Each row was made from one walk, in order. Every step used is in the known rows, and no mark comes twice. Write each row's walk.
(in the rows, 128 means zero)
Known rows
nubiv/badi/vimebir: [102 141 101 132 124 121 101 164 135 126  95 183 167 121 126 148 157  80
 158 128 106 120 154 103  97 130  89 116 156 128 125 136 157 136 116  86
 140 113 163 101 148 125 121 116 174  94 112 129 155 112 168  97 119  61
 168 159 146 109 164 133 151 163 126]
badi/vogi: [110 167 105 112 150 134 114 155 170 115 120 156 173 100 116 119 147  74
 141 147 105 157 137  94 151 119 165 129  91 129  96 124 150  90 121  95
 117 113 165 107 120 146 116 119 164  96 123 137 164 125 132  76 137 100
 184 171 158  84 142 123 168 136 140]
duro/vimebir/rotad/vogi/badi/kosu: [ 89 156 123  80 160 153 128 122 148  74  95 151 137  85 109 135 128  81
 198 151 103 128 135 102 184 101 167 152 183 145  97 117 105  78  94 100
 141 147 152  79 132 161 146  95 171  97 160 137 120  66 160  63 141 123
 121 146 129 120 129 161 114 153 143]
vepuma/badi/vimebir/nebisa: [131 166  90  94 120 127 110 158 111 128 111 179 132 115  99  94 177  96
 159 129 142 113 145 134 143 144  97 115  77 171 133 117 180 112 118  72
 139  91 193 128 139 127 138 134 149  96 139 111 145 150 185  97 116  73
 188 145 138  96 113 131 144 163 142]
nubiv/badi/vogi/rotad/vimebir/duro: [115 151  92 140 157 142  85 158 182  91 154 159 155 105 148 147 164  73
 125 150 127 139 121  84  86 107 177 146 122  91  60 128 169  78 133 120
 139 137 150  98 145 171  94 152 166 113  75 119 211  64 132  95 158  78
 201 181 153 103 124 147 155 120 118]
dedub/rotad/vimebir: [107 178 135 131  95 110 106 177 139  89 109 186 154 158 108 137 176  95
 180 130 132 124 154 106 118 152 159 135 132 123 112 109 198 167 102  83
 180 144 127  61 167 141 199 127 170  96 150 123 152 119 145  96 104 112
 156 135 169 112 149 118 151 107 123]
kosu/badi/vepuma: [ 94 192 100  91 122 151 147 154 108  48  83 167 167 114 116 137 176  93
 206 131 114 103 131 120 126 131 115 115 182 132 128 112 144 123 116  84
 112 137 144 110 133 154 161  84 156  88 124 104 119 121 175 111 133  80
  96 161  83 113 133 156 178  99 143]
dedub/rotad/kosu: [108 170 135 116  85 146  92 156 108 101  64 161  91 130 100 150 188 107
 167 143 106 160 129 109 167 143 143 131 163 121 108 100 209 151 112 100
 179 163 119  57 122 153 179 116 169  86 168 129 120 130 133 114 127  91
  87 161 119 114 117  96 148 138 146]
dedub/rotad/vogi/badi/kosu: [102 182 120 101 124 155 112 161 120  85  56 148 103 112  91 158 186 113
 157 154  88 157 138 106 185 126 163 135 177 108 103 119 177 135 124 122
 165 178 112  75  96 160 178 105 170  87 155 124 119 135 150 121 148  83
  67 171  97 120 118 106 150 126 147]
duro/vimebir/badi/vogi: [105 156 128 114 153 118 110 144 171 134 101 170 173 109 103 106 111  81
 152 159  64 170 145  94 155 110 176 142  94 102 100 100 128  59 102  94
 154 146 174  88 122 133 149  92 183 107 129 159 150  61 167  52 131 124
 151 151 161  98 151 123 125 115 135]
kosu/badi/vimebir: [100 168 108  79 136 116 139 166 103 105  56 178 157  95  96 133 165  90
 181 126  86 114 179 121 154 140  97 115 169 135 135 129 130 109 115  65
 120 125 152  84 119 124 138  93 157  78 150 139 119 153 170  93 104  83
 119 151 108 107 154 125 160 120 143]
vimebir/nebisa: [101 155 113 112 128 110 101 147 133 106 109 160 153 136  71 129 136  85
 174 149 115 128 119 122 144 138 133 128  99 127 120 113 153 114 113  62
 151 109 170 117 121 140 121 128 177  89 147 100 152 119 164 101 127 117
 170 154 152  92 120 127 134 152 139]
duro/vimebir/rotad/vogi: [ 96 145 136  95 133 146 117 120 134  85  94 165 131 102 119 129 123  81
 211 143 115 126 133 105 172 111 152 145 173 158 101 104 131 102  86  84
 152 135 158  67 156 152 152 103 171 101 170 139 120  60 150  59 125 133
 129 130 150 117 129 157 116 163 142]
dedub/rotad: [104 166 141 122  95 128 110 160 125 107  77 170 140 136 106 145 178  99
 164 136 108 144 140 101 144 144 137 121 138 118 116 107 196 149 107  88
 162 144 132  80 138 141 176 112 173  83 150 126 126 135 143 105 125  96
 121 146 136 108 137  96 154 136 139]
duro/vimebir/rotad/vogi/badi/nubiv: [100 160 120  66 140 148 126 115 149  66  75 157 136  83 127 140 147  86
 218 140 118 118 140 114 170 113 150 142 195 166  90 111 113  92  90  78
 135 153 155  92 137 146 164  95 170 105 159 114 113  61 167  74 141 114
 110 134 110 139 125 173 112 150 133]
vogi/badi: [ 97 179 105  85 145 134 132 157 122  77  75 166 165 110 110 140 152  91
 189 138  91 127 162 106 159 141 125 119 178 131 129 115 143 109 115  85
 114 147 147 110 119 136 146  81 157  89 148 126 121 135 165  91 127  94
 105 153 115 114 141 130 162 119 137]
badi/vimebir/nebisa: [107 144 112 108 127  95 115 154 102 136  81 180 137 121  65 120 144  84
 154 134 102 112 151 128 149 136 101 121  90 136 133 128 152 126 113  46
 145  92 171  89 131 118 123 124 172  72 153 127 148 140 170  94  97 103
 181 148 159  90 148 112 134 156 145]
nubiv/badi/kiku: [ 96 144  88 146 122 155  82 146 162 106 138 150 210 138 163 170 159  76
 180 130 129 140 115  78  63 126 110 118 205 114 118 121 156 140 113 120
 153 126 154 136 134 143 101 119 154  89 123  97 156  95 159 126 130  86
 143 161 136 127 144 139 186 144 110]
nubiv/badi/vimebir/rotad/dedub: [ 91 135 123 125 118 130  92 143 128 123 100 175 158 108 131 157 160  76
 166 113 116 114 156 111 101 152  73 123 179 140 134 126 158 144 112  78
 129 118 160  96 157 143 111 114 164  95 116 136 142  89 150  87 120  48
 191 144 171 111 166 127 124 171 134]
vogi/rotad/kosu/badi: [115 165 106  91 134 161  85 151 100  85  74 158  68  74 110 143 177 100
 164 152 108 174 122 116 190 137 168 150 160 121  98  99 184  93 133  95
 142 174 137  61  98 179 104 117 145  92 159 114 142 106 112 110 143  90
 104 172 106 108 103 125 169  92 149]
nubiv/badi: [100 150 102 135 122 136  93 161 160 103 116 170 182 131 140 155 153  81
 175 136 117 135 133  95  94 130 113 121 166 124 115 123 160 132 117 101
 141 128 161 119 144 140 121 113 178 108 109 113 157  95 160 101 138  71
 157 162 140 113 144 144 156 158 118]
nebisa/vimebir/rotad/vogi/badi/kosu: [ 81 161 117  79 134 152 106 137 108  87  97 132 121  96  83 159 148  79
 202 156 121 105 117 126 159 128 119 139 186 132  95 122 130 122 125  79
 110 125 150  88 115 177 126 100 156 108 150 149 152  88 121 111 129 118
 141 158 141  92 109 122 135 144 146]
kosu/badi: [ 97 177 108  84 135 129 127 162 127  82  76 164 171 105 109 140 161  91
 198 136  96 129 158 113 151 140 123 117 178 130 124 115 134 103 115  77
 122 140 151 103 115 140 137  90 161  93 146 120 123 138 161  96 124  92
 108 154 103 109 136 136 164 112 137]
nubiv/badi/kosu: [100 153  92 133 146 143  99 166 188 111 135 155 189 115 132 151 153  73
 145 145 116 146 123  83 104 114 139 132 139 113 104 137 141 108 123 116
 136 127 166 130 125 153 103 118 183 105  92 111 174  96 159  98 157  67
 180 186 139 106 145 145 158 152 119]
duro/vimebir/badi: [103 152 137 117 134 113 110 145 147 131  89 182 167 123 103 110 110  87
 173 151  71 155 148 101 151 123 152 139 116 108 115  90 139  84  93  81
 162 150 172  82 134 127 162  84 184 103 143 154 135  59 175  56 118 130
 131 137 156 105 152 124 126 112 131]
vogi/badi/kosu: [ 96 181  97  82 169 140 138 161 151  85  97 151 173  91 102 138 152  83
 157 147  92 139 153  96 169 122 150 131 151 119 120 130 123  88 122 101
 111 144 151 118 100 149 127  85 161  87 131 123 137 137 164  89 144  90
 128 176 114 107 142 130 163 111 137]
kosu/badi/vogi/rotad: [104 175  98  86 168 146 116 154 150  84  94 150 146  67 107 137 169  85
 152 153  92 162 138 107 168 125 172 134 136 112  93 124 138  61 137  99
 108 149 148  99  91 167  97 113 153  94 123 119 152 127 130  98 152  85
 145 174 114  99 124 131 171  94 144]
vimebir/rotad: [ 86 151 139 105 119 132 107 145 130  99 111 173 170 104 128 138 137  67
 212 122 135 117 156 112 143 150 111 128 171 185 136 111 149 148  96  67
 113 105 168  94 169 148 136  91 154 111 161 146 125  95 121  58 102 112
 174 131 180  96 145 129 144 161 135]
nebisa/vimebir/badi/kosu: [ 96 159 124 113 125 117  91 163 131 147 108 151 156 121  72 132 131  79
 154 162  89 140 123 115 131 134 126 137  97  84 104 104 147 108 128  72
 128 128 174  97 101 153 130  90 172 111 120 166 178  79 132 102 120 123
 170 169 166  71 134  85 148  98 132]
vogi/rotad/kosu: [122 156 114 110 123 160  76 149 103 102  88 166  64  87 116 135 165  94
 150 151 120 179 113 109 185 132 172 155 125 126  96  94 208 107 128  92
 147 161 144  58 116 176 105 126 150  91 159 117 153 100 102 100 140 101
 135 169 137 100 108 117 174 102 147]
kiku/badi/vimebir/rotad/kosu: [117 161 127 100 115 143 111 117  96  88 112 168 120  95 126 118 164  58
 182 105 136 119 147 112 124 120 119 137 168 209 127 117 137 155 104  65
 121 101 138  74 144 165 144 104 118 105 175 162 112 114 147  64 117  88
 153 171 171 131 138 134 139 159 155]
nebisa/vimebir/rotad/kosu/badi/vogi: [ 80 163 122  75 125 150  97 129 110  86 100 128 120  90  87 157 160  75
 208 155 122 111 113 131 149 135 114 133 191 134  89 116 131 108 126  71
 110 121 149  79 112 177 118 109 151 109 149 156 149  93 109 111 125 112
 147 160 143  87 103 120 130 146 149]
vimebir/rotad/vogi: [ 93 152 134 102 117 150  93 146 111  95  93 168 126 100 125 144 139  79
 217 132 132 128 146 120 168 142 126 137 196 187 122 110 161 161 104  82
 131 122 157  76 152 160 146  96 151 117 176 145 121  87 115  69 108 112
 136 141 164 102 128 136 147 160 142]
nebisa/vimebir: [100 156 122 103 110 127 109 145 112 109 101 154 145 133  90 141 147  82
 184 149 120 108 113 114 126 135 110 124 119 109  97 107 161 118 119  56
 122 110 162  96 129 149 127 114 166  92 134 138 167 107 134 117 120 127
 164 150 148  83 124 109 154 130 138]

Which walk is each row?
[122 161 114 110 127 119 119 119 110  96 117 164 138 121  92 109 157  66
 157 118 126 117 132 112 110 113 125 131 108 174 123 123 132 132 111  55
 132  90 145 104 123 149 131 126 138  90 153 132 132 131 182  86 130  94
 173 178 161 125 133 134 136 153 149] => kiku/badi/vimebir/nebisa
[100 179 128  98  95 148 102 157 104  83  51 153  98 118  95 159 199 114
 181 143  96 155 136 117 171 146 138 127 200 113 110 104 188 137 118 102
 172 176 111  58 105 154 179 108 165  86 167 126 107 142 145 124 134  81
  58 163  90 122 111 103 146 125 147] => dedub/rotad/kosu/badi
[ 97 163  94 144 110 159 109 151 140  70 122 171 177 142 149 151 167  84
 183 132 132 108 106 100  70 119 107 118 171 126 116 119 170 147 116 105
 131 124 155 128 164 153 147 107 174 103  87  94 153  78 173 117 147  59
 144 171 121 117 140 168 170 143 123] => nubiv/badi/vepuma
[115 171 142 128  94 110 118 167 128  85 109 177 141 155 117 138 179  97
 162 132 131 103 152  94 108 137 155 135 131 101  90 104 204 141 100  81
 180 144 121  51 176 146 194 134 166  92 137 137 162 103 146  92 111 119
 143 142 148 112 129 109 145 106 126] => dedub/rotad/vimebir/duro
[104 147 119 102 140 115 120 120 151  97 103 160 151 132  75 118 121  87
 178 157 104 126 111 104 153 109 159 138  94 110  98 106 126  66  93  68
 168 123 168  99 131 135 130 131 192  80 145 104 145  85 189  86 140 138
 156 141 139 108 123 151 105 157 139] => duro/vimebir/nebisa
[122 168 120 122 119 106 124 169 135  83 139 188 163 147 136 118 146  79
 175 128 143  85 161  93 101 128 155 141 119 119  88 107 175 118  99  65
 156 120 150  61 189 143 162 132 156 104 131 141 188  83 148  67  99 139
 181 146 166 101 135 139 159  96 120] => rotad/vimebir/duro
[ 92 169 126 122  98 129 102 154  94 113  98 164 149 143  85 132 143  88
 186 153 103 110 109 130 105 139 101 127 122  97 115  90 170 139 123  65
 123 126 166  98 132 155 165  83 166 109 117 152 165  65 146 116 113 115
 141 156 150  79 130 103 157  92 137] => nebisa/vimebir/badi/vepuma
[141 183 104  92 114 142 121 120 165  67 121 156 163 105 160 120 189  63
 176 108 157 128 125  99  93 112 145 130 126 195  93 111 133 133 108  63
 110 120 150 146 120 156 153 112 138 116 134  97 133 109 169  90 166  80
 160 181 120 153 127 162 161 127 125] => kiku/badi/nubiv
[134 174 107 115 156 160 105 117 159  77 150 147 134  86 135 110 168  58
 127 135 130 169 108  84 125  98 198 149  90 159  82 114 146  93 128 102
 109 121 139 109 107 191 101 129 124 106 127 131 156 108 127  79 173  90
 186 196 163 119 119 138 165 115 148] => kiku/badi/vogi/rotad
[111 147 129  99 108 127 123 134 100 105 104 145 129 131 103 142 151  84
 163 152 121  84 112 100 114 116 105 124 117  83  67 101 169  84 115  55
 120 110 152  83 141 157 124 124 163  89 118 158 182  87 135 111 127 134
 148 159 121  82  99  98 150 130 142] => nebisa/vimebir/duro
[122 165 114 126 133 123  87 170 133  91 131 192 126 115 123 123 154  80
 163 137 143 142 139 105 137 140 190 158  95 130 100 104 196 128 117  76
 150 143 153  60 161 166 123 137 150 102 140 111 186  86 113  83 115 123
 201 143 186  97 142 140 175  73 124] => vogi/rotad/vimebir
[ 93 141 132 101 121 112 120 151  98 131  83 192 152  95 108 128 143  69
 184 114 118 103 179 120 148 144  84 122 147 181 146 127 147 151  99  49
 116  89 170  70 168 127 138  95 152  90 163 165 126 119 135  59  79  98
 182 128 182  93 169 115 144 163 144] => badi/vimebir/rotad
[103 180 126 103 109 151 108 157 103  81  44 156  99 123  98 159 186 118
 177 149  88 151 142 112 179 139 146 129 196 114 109 110 189 148 120 111
 166 179 109  69 108 152 191 102 167  89 167 124 110 136 150 121 137  85
  54 159  98 125 118 106 149 127 147] => dedub/rotad/vogi/badi
[123 140 126 105 121 108 140 153  89 134  75 184 131 107 115 118 151  84
 132 125 102  93 171  97 135 118  94 121 106 121 104 120 170  99 105  54
 128 100 156  63 158 122 132 116 157  73 135 169 153 123 157  71  98 104
 151 156 132  91 143  98 157 140 146] => badi/vimebir/duro
[100 163 130 122 124 129 124 137 133 102  92 183 164 133 109 107 123  89
 180 147  85 135 127 105 131 112 148 137 120 110 119  87 147  96  94  86
 155 148 167  88 152 138 185  79 181  99 127 140 132  46 186  68 124 120
 121 143 140 107 150 140 136 102 133] => duro/vimebir/badi/vepuma
[134 183  86  98 135 156 115 167 165 115 147 161 159 102 133  97 177  88
 144 137 152 142 132 101 149 127 145 128  77 163 115 116 174  92 121 113
 127 112 192 146 129 156 128 121 147 109 117 112 158 137 160  85 149  76
 190 166 132  96 109 136 172 137 134] => vepuma/badi/kosu
[ 93 194  96  93 135 155 150 147 104  45  83 168 162 118 120 137 168  93
 195 134 107 103 135 114 134 127 118 117 181 134 134 112 152 127 115  91
 104 143 140 117 140 151 169  76 154  84 125 110 118 119 180 106 135  83
  94 159  94 118 137 153 174 104 143] => vogi/badi/vepuma
[ 90 154 133  97 109 149  90 140 110  93 100 164 121  96 125 143 148  77
 214 130 133 132 142 121 166 149 120 139 197 185 127 104 162 150 103  77
 133 125 155  71 151 161 141  95 147 113 179 149 117  91 112  69 106 107
 141 144 165 102 127 128 142 161 144] => vimebir/rotad/kosu
[118 158 105 115 162 146  99 150 160 113 122 157 133  77 119 123 155  75
 116 155 110 179 122  93 167 116 190 145  70 118  83 118 173  72 133 102
 115 131 159  95 112 168  87 131 155  92 117 127 178 110 103  83 152  97
 196 176 160  82 128 118 176 109 144] => badi/vogi/rotad
[110 133 108 128 124 123 113 154 124 122  97 175 156 119 136 149 159  82
 142 129 106  99 154  92  88 114  85 117 154 107  99 131 162 109 114  85
 138 112 157  93 156 128 119 122 173  92 101 143 167  95 170  93 125  67
 156 168 125 109 143 124 147 163 127] => nubiv/badi/vimebir/duro
[ 90 136 110 121 118 138  85 152 121 115  95 175 142 103 130 158 159  77
 184 124 117 117 151 115 112 137  81 126 203 158 128 133 154 154 113  89
 140 114 160  83 154 138 124 110 164 106 133 141 140  93 147  89 111  59
 160 157 156 112 151 137 134 182 131] => nubiv/badi/vimebir/rotad/kosu
[149 181  86 103 147 156 104 159 157  96 165 165 128  92 151  91 188  89
 126 142 162 136 130  99 134 121 183 141  57 145  70 107 200  63 130 113
 127 123 177 112 151 172 118 155 131 118 101 119 196 103 135  81 150  87
 213 164 144  93  91 142 170 107 134] => vepuma/badi/vogi/rotad/vimebir/duro
[112 185 116  87 103 151 108 155 121  77  37 154 100 113 112 163 207 118
 178 143 103 147 142 118 170 137 143 126 190 127  94 112 184 148 119 100
 159 185 114  91 102 148 198 105 171  94 158 101 113 130 157 131 149  74
  59 160  77 138 114 119 150 122 135] => dedub/rotad/vogi/badi/nubiv
[101 190  99  88 110 168 118 150  91  55  72 158 106 107 112 142 183 103
 205 141 111 131 119 126 159 130 128 130 203 135 115 104 164 126 121  95
 139 157 132  79 115 165 161  95 151  93 151 110 115 117 157 118 133  79
  65 177  75 117 110 149 171 108 152] => rotad/kosu/badi/vepuma
[106 163 110  77 148 119 153 152  89  99  57 172 139  96 109 135 160  92
 155 131  80  94 182 105 151 124  96 116 166 115 115 124 144  88 113  67
 111 130 141  83 132 125 142  90 152  73 138 159 132 133 175  84 112  91
 105 157 100 110 141 110 153 126 147] => vogi/badi/vimebir/duro
[112 157 103  88 138 145  84 148  84  99  64 160  55  75  74 141 176 102
 154 153 101 162 121 132 192 135 153 150 141 116 103 109 178  92 137  81
 150 158 141  57  91 171  96 131 152  81 161 108 145 117 128 119 134  86
 122 171 113 103 103 120 151 107 154] => vogi/rotad/kosu/badi/vimebir/nebisa
[118 166  98 121 165 124  87 159 170  98 148 162 137 101  96 118 151  74
 130 158 127 157 118 110 146 121 215 158  54 114  78 123 166  86 133  92
 141 126 160  88 125 169  98 158 158  99 119 108 203  98 117  87 139 116
 232 170 187  83 127 138 156  99 133] => badi/vogi/rotad/vimebir/nebisa
[ 94 166  99  80 152 108 131 151  99 102  62 169 146 107  67 135 152  92
 170 139  81 109 167 129 161 140 103 118 152 129 138 131 129 107 119  62
 125 124 152 102 111 123 134  98 163  73 152 123 124 149 185 103 112  90
 127 153 121 109 145 122 136 139 147] => vogi/badi/vimebir/nebisa
[ 94 147 137  91 126 145 113 116 132  85  98 164 128  99 116 130 130  79
 210 141 117 129 130 105 170 116 148 145 174 156 103 101 134  94  83  79
 154 135 158  63 157 152 149 104 168  97 171 142 119  63 146  58 123 130
 133 133 149 115 127 153 110 164 143] => duro/vimebir/rotad/kosu
[ 97 181  97  81 160 135 129 160 156  85  92 149 179  86 107 135 162  83
 170 147  89 145 151 108 157 126 148 121 152 121 105 128 121  74 127  95
 110 135 152 110  97 148 120 102 159  94 127 127 138 141 152  92 140  85
 134 171 110  99 134 135 165 114 142] => kosu/badi/vogi
[105 181  96  80 140 156 104 154 129  84  79 144 114  85 104 140 173  95
 177 153  93 163 135 117 181 127 155 135 180 126  97 116 147  88 130 105
 137 157 140  79  85 160 129 107 155  98 154 131 132 134 137 103 140  83
  96 185  97 106 112 132 158 120 152] => rotad/kosu/badi/vogi
[ 92 153 156 105 111 139 103 126 121 106 107 162 147 100 126 143 148  73
 187 112 130 127 151 112 153 174 107 135 161 157 138  92 168 139 101  66
 115 126 158  93 155 166 119 104 149  95 151 139 119  86 114  65 117  88
 186 126 189  99 148 113 128 142 147] => vimebir/rotad/dedub
[117 165 123 136 132 113  71 183 131 116 123 200 131 115 115 118 141  85
 159 142 118 159 152 113 138 152 185 161  93 120 112  94 196 134 122  81
 156 157 161  58 150 162 138 116 152 118 140 131 185  63 114  72 103 121
 192 143 200  93 149 119 168  48 120] => vogi/rotad/vimebir/badi
[ 99 176 119 105  96 159  95 148 106  87  64 139 115 123 109 169 203 111
 185 140 102 157 124 106 153 142 135 125 224 106 113 103 186 142 114 115
 180 176 106  71  99 157 166 110 150  73 178 114 106 142 143 142 127  89
  50 160  85 130 111  99 165 118 143] => dedub/rotad/kosu/badi/kiku
[102 189 121 109 101 164 120 152  91  62  49 157  97 129 102 157 196 120
 181 146 100 133 126 116 165 130 141 125 197 118 110 108 199 159 119 114
 160 176 105  73 122 161 207  98 166  83 152 113 108 124 160 133 142  78
  45 162  85 128 115 121 160 118 150] => dedub/rotad/vogi/badi/vepuma
[123 153 111  86 134 152 102 147  77  98  62 162  52  66 109 139 183 101
 140 147 101 149 135 114 183 124 149 149 152 106  84 103 187  77 131  86
 138 162 132  40 107 173 102 124 142  81 150 135 149 105 118 105 134  89
 103 175  94 104  98 109 165  95 154] => vogi/rotad/kosu/badi/vimebir/duro
[107 177 109  84 163 150 113 143 144  90  93 141 130  65 107 139 178  90
 135 146  91 169 136 106 175 139 168 140 128  96  93 113 149  56 139 100
 109 162 143  99  83 177  86 121 151  83 116 114 149 121 126 103 162  68
 152 171 117 100 125 119 158  84 151] => kosu/badi/vogi/rotad/dedub
[125 179 109 113 145 150 124 129 163  82 152 147 167 107 128 111 160  56
 143 125 136 146 119  80 116  96 176 144 105 163 106 121 124 111 115  97
 116 110 144 120 115 178 124 111 136 103 133 130 145 119 159  74 164  95
 172 201 153 125 131 142 165 128 142] => kiku/badi/kosu
[108 160 113  77 136 114 150 157  93 103  58 170 145  92 106 134 167  91
 165 128  86  94 179 111 143 126  92 115 168 115 112 125 136  81 113  62
 119 124 146  75 126 129 133  99 154  76 135 152 132 135 170  90 109  89
 107 158  89 106 135 115 155 119 147] => kosu/badi/vimebir/duro
